In the rows, 128 means zero.
Known rows, with every step that occurs
L, S, T: [ 95 159  88 128 144 135  71  97 138 160 148 121 110 132  74 119  95 171
 133 142  75  90 125 111 132 157 132 143 106 145 130 134 163]
T, S: [124 166 117 116 121 147 109 107 126 149 143  83 114 110 121 115 122 141
 138 141 110  84 117 112 115 135 152 149 118 135 116 137 111]
D, X, S, T, M: [101 175 115 135 165  93  92 123 119 107 119 143 114 165  89 138 109 150
 147 121 109 111 139  84 157 133 106 172 129 138 129 132 118]
D, N: [128 123  88  95 119 111 148 150 105  99 157 128 133 136 114 131 155  98
 149 117 143 143 142 113 101  98 131 136 156 127 121 105  99]
M, T, S: [126 189 112 165 117 158  98 106 122 177 142  70 103 116 114 116  88 152
 131 141 104 102 113 123 123 166 139 141  98 146 113 143 112]
M, T: [130 157 121 189 124 142 115 127 123 164 126 112 114 135 119 130  86 140
 119 128 121 152 122 142 140 168 113 119 104 142 125 136 130]
D, N, X, S, T, M, H, G: [103 137  96 160 178 110  82 140 145 103 138 141 149  86 105 135  67 147
 112 133 172 123 171 107 168 150 132 175 105 135 114 100 185]
D, N, X, S, L, T, M: [ 92 133 120 132 148 105  90 129 131 117 121 128 126 153  82 142  87 152
 127 142 112 110 133  90 155 134  81 172 109 158 134 121 131]
S, X: [126 112  94 108 147 107 150 123 124 140 128 131 135 164 153  92 143 115
 133 137 125 164 101 147 102 109  98 123 137 143 128 153  80]
H, M, T, S, L: [102 173 124 168 120 131  61  94 144 186 144 110 110  95 120 122  50 206
 105 154  92  93 118 125 163 144 118 139  82 156 126 153 133]
H, M: [126 110 129 155 144 123 101 129 124 144 134 126 128 126 129 141  80 167
 113 124 116 119 125 123 172 105 137 136 108 124 108 115 140]
L, T, S, X, D: [102 129  80  95 158 136 110 112 117 172 128  91 127 180 145 108 140 101
 150 150 113 121 113 141  87  84 121 127 150 166 146 123  89]
D, N, X, S, T: [ 99 162  68  78 130  89  80 116  94  86 140 146 124 155  70 163 160 116
 145 112 121 134 148  92 124 114 134 187 171 157 121 112  97]
D, X, S, L, T: [ 90 138 127 121 120 100  78 104 139 135 124 125 123 123  79 175  91 161
 100 141 110 109 127 109 135 123 110 142  94 171 130 118 133]
G, H, M, T, S, X, D: [102 137  81 153 163 129  86 119 123 184 140  83 136 157 160 101 111 130
 118 142 125 134 109 148 128  88 128 130 147 151 147 124  85]
N, X, S, L: [103 141 131  95 107  79  78 103 131 103 117 149 138 114 100 161 148 142
 100 138 129 127 143 106 131 108 117 165 147 166 137 131 104]
N, X: [134 112 107  98 112 130 117 138 108 100 122 119 143 140 108 127 154  89
 138 121 127 150 142 111 117 102 128 148 160 145 125 121 118]
D, N, X, S, L, T, M, H: [ 98 135 122 157 171 104  73 138 157 118 114 129 145 118  96 139  47 145
 106 155 138 125 146 118 150 151  93 171  99 162 140 116 161]
S, L, T, M, G, H: [ 97 126 131 207 189 141  73 122 195 146 133 126 149  64 140 116  39 211
  70 155 155  97 118 137 206 196 101 137  60 105 169 126 206]
G, H, M, L, T, S, X, D: [ 85 132  93 136 168 142  68 111 140 188 150  67 140 150 161 122  93 152
 122 157 115 121 100 146 133  97 121 133 126 150 152 118 103]
D, X, S, L, T, M, G: [119 145 125 156 182 117  95 114 159 128 114 137 132 106 109 153  65 177
 116 151 145 106 144 105 161 166  98 148  63 136 142 112 178]
H, M, L, T, S: [100 172 126 152 133 173  64  96 145 191 155  50 109 106 112 151  42 199
 127 159  83  76 100 115 153 162 135 149  58 144 110 127 145]
T, S, X: [123 143  84  99 142 125 136 106 124 155 140  96 123 151 147  83 139 126
 141 148 110 128  92 134  92 114 118 139 129 149 118 161  67]
T, M, L, S, X, D: [102 130 105 120 170 126 107 118 139 175 134  92 136 182 150 105 131 122
 151 163 107 139 121 130  97 100  95 123 144 153 158 126 102]
H, G, M, T, S, L: [ 87 176 128 193 127 126  63  96 155 184 152  99 117  69 126 120  44 203
  88 154 116  98 134 127 174 164 134 144  76 138 129 147 151]
M, L: [116 159 149 140 123 143 103 119 149 147 149 103 130 111 147 153  98 164
 135 148 123 143 122 132 139 159 109 126 105 122 137 135 132]
N, D, X, S, T, M: [ 96 161 113 119 167  92  80 131 114  96 114 139 119 171  94 142 121 126
 153 126 110 113 152  86 161 113 106 171 151 142 136 125 118]
S, X, D: [115 109  92  94 157 112 133 129 114 146 121 129 141 186 164 107 169  82
 148 138 136 158 126 149  90  69 113 116 179 153 154 122  83]
D, N, X, S: [127 134  93  68 107  81 116 133  88  65 131 118 141 146  81 174 199  78
 130 111 153 150 152  85  95  87 145 184 183 155 110  93  66]
T, M: [122 137 145 160 160 128 128 139 137 129 116 130 122 149 132 108  97 147
 139 135 119 113 127 111 158 146  97 143 114 118 135 139 137]

Rows
[ 88 127 105 104 117 103  77 112 126 120 131 125 130 131  72 172 109 144
 107 139 117 117 131 106 129 121 108 160 115 176 129 109 127] : D, N, X, S, L, T
[119 119  80  81 131 112 136 154  96 105 151 127 140 160 128 137 177  70
 162 118 151 145 159 116  87  63 137 129 190 139 142  82  94] : X, D, N
[105 130  73  93 156 111 128 143 116 138 163  96 141 181 133 114 150 100
 168 148 125 152 136 112  82  79 101 133 165 146 146 105  81] : T, M, L, S, X, D, N
[121 114  87 114 146 116 133 107 136 163 140  98 130 157 120  87 135 129
 124 153  99 137  99 133  86 119 112 125 118 152 122 149  96] : L, S, X
[107 116 138 210 188 150  94 137 177 153 126 123 142  72 131 120  11 177
  94 149 159 103 145 137 186 181 120 134  48 125 120 114 230] : L, T, M, H, G
[ 94 185 115 125 147 114  75 126 129 113 149 116 126 148 108 160 102 160
 159 140 113 142 137  91 155 155  90 179 129 134 136 128 113] : D, N, X, S, T, M, L
[102 163 130 116 115 125  82  95 150 155 142 120 119  91 125 115 101 177
 117 157 103  82 122 119 131 130 124 141 107 150 137 155 124] : T, S, L
[ 99 137 131  81 109  65  80 113 125  91 120 143 140 117 105 169 156 120
 110 135 133 127 159 102 123  70 123 147 160 165 141 120  95] : N, D, X, S, L
[110 144 137 159 132 147  70 103 158 184 163  65 125 103 103 147  62 199
 113 162  84 102 119 109 145 151 132 134  72 132 117 119 158] : H, M, L, S
[ 95 136  91 115 164 142  82 108 125 191 143  77 129 170 156 127 102 139
 146 159 105 124 106 141 116  88 117 130 127 160 140 120  96] : H, M, L, T, S, X, D
[113 130 124 138 184 117  83 121 153 116 106 131 138 112 112 157  78 153
 122 155 147 106 157 105 161 147  99 146  86 139 149 104 179] : N, D, X, S, L, T, M, G
[ 99 163  93 117 162  94  92 133 107  93 128 145 120 172  83 137 125 135
 155 120 115 120 145  81 152 131 102 190 150 141 128 124 110] : D, N, X, S, T, M
[127 108 105  77 113 107 117 155  99  81 126 109 146 144 113 141 167  54
 154 118 130 149 168 105 104  45 136 118 181 144 132 103 108] : N, D, X
[ 99 134 150 197 185 131  76 131 184 160 108 135 136 107 124 115   4 180
  98 167 122 109 130 144 173 179  84 139  62 146 152 139 199] : S, L, T, M, H
[ 95 174 102 114 144  97  77  98 119 119 128 152 111 143  89 162 130 156
 129 121 115 112 132 111 146 147 134 169 135 147 127 128 116] : X, S, T
[144 115 116 162 177 139 105 121 147 143 130 137 138  89 143 144  69 180
 113 138 153 119 138 131 174 148 139 131  77 109 124 103 185] : H, M, G
[110 106 129 190 152 124  78 135 147 142 147 113 144  94 136 132  71 187
  74 123 133 113 115 131 203 117 143 141 105 106 126 114 151] : G, H, M
[ 95 146 153 189 183 112  68 122 178 148 102 134 134 108 114 138  21 180
  89 164 130 106 132 134 170 179  92 156  67 154 146 131 180] : X, S, L, T, M, H
[128 151 122  95 110  74 118 124 104  83 123 117 133 136  90 178 176 100
 121 110 145 140 148  88 101  85 148 157 154 151 111 101  73] : D, X, S
[101 144 107 201 196 145  69 118 185 147 146 114 144  73 121 103  58 204
  87 150 138  87 123 123 193 201 122 148  74  98 161 123 203] : L, S, T, M, G, H
[100 138 119 203 191 142  74 124 179 158 140 126 136  71 114 108  16 190
 100 154 140  89 152 124 179 184 130 143  56 124 122 121 234] : L, S, T, M, H, G
[ 94 161  88  81 136  83  69 116 100  89 126 141 123 154  80 171 154 109
 144 114 117 126 155  96 130  94 140 162 169 157 130 113 103] : N, D, X, S, T
[124 154 108 162 202 142 102 119 156 137 122 157 125 116 132 116  66 181
 143 145 137 106 141 121 176 193 101 146  79 109 148 130 194] : S, T, M, G
[ 89 123 131 145 132 135  83 106 155 163 127 131 120 117 104 141  60 178
 104 151  99 102 115 135 151 150  98 123  77 157 141 134 170] : S, L, T
[ 96 174 124 148 173 101  88 115 129 122 115 150 109 163 100 135  99 169
 140 129 108 102 129  97 172 160 101 176 119 134 133 139 127] : X, S, T, M
[108 133 142 201 173 108  89 140 160 143 124 109 147  91 142 127  48 142
  83 145 146 148 146 155 168 157 147 145 104 115 144 118 167] : G, M, H
[ 99 142 104 162 190 109  64 133 158  95 129 123 154  89 123 139 103 152
  97 133 166 114 149 112 190 148 127 160 125 109 163 104 163] : N, D, X, S, T, M, G, H
[120 114 129 180 162 139 104 134 168 138 136 131 151  54 143 125  55 155
  91 141 176 121 154 145 161 157 147 126  79 121 117 110 208] : M, H, G
[102 154 115 192 197 119  73 119 173 121 132 133 144  79 130 131  81 195
  83 136 164 101 126 123 201 193 123 165  94  99 160 118 174] : X, S, T, M, G, H
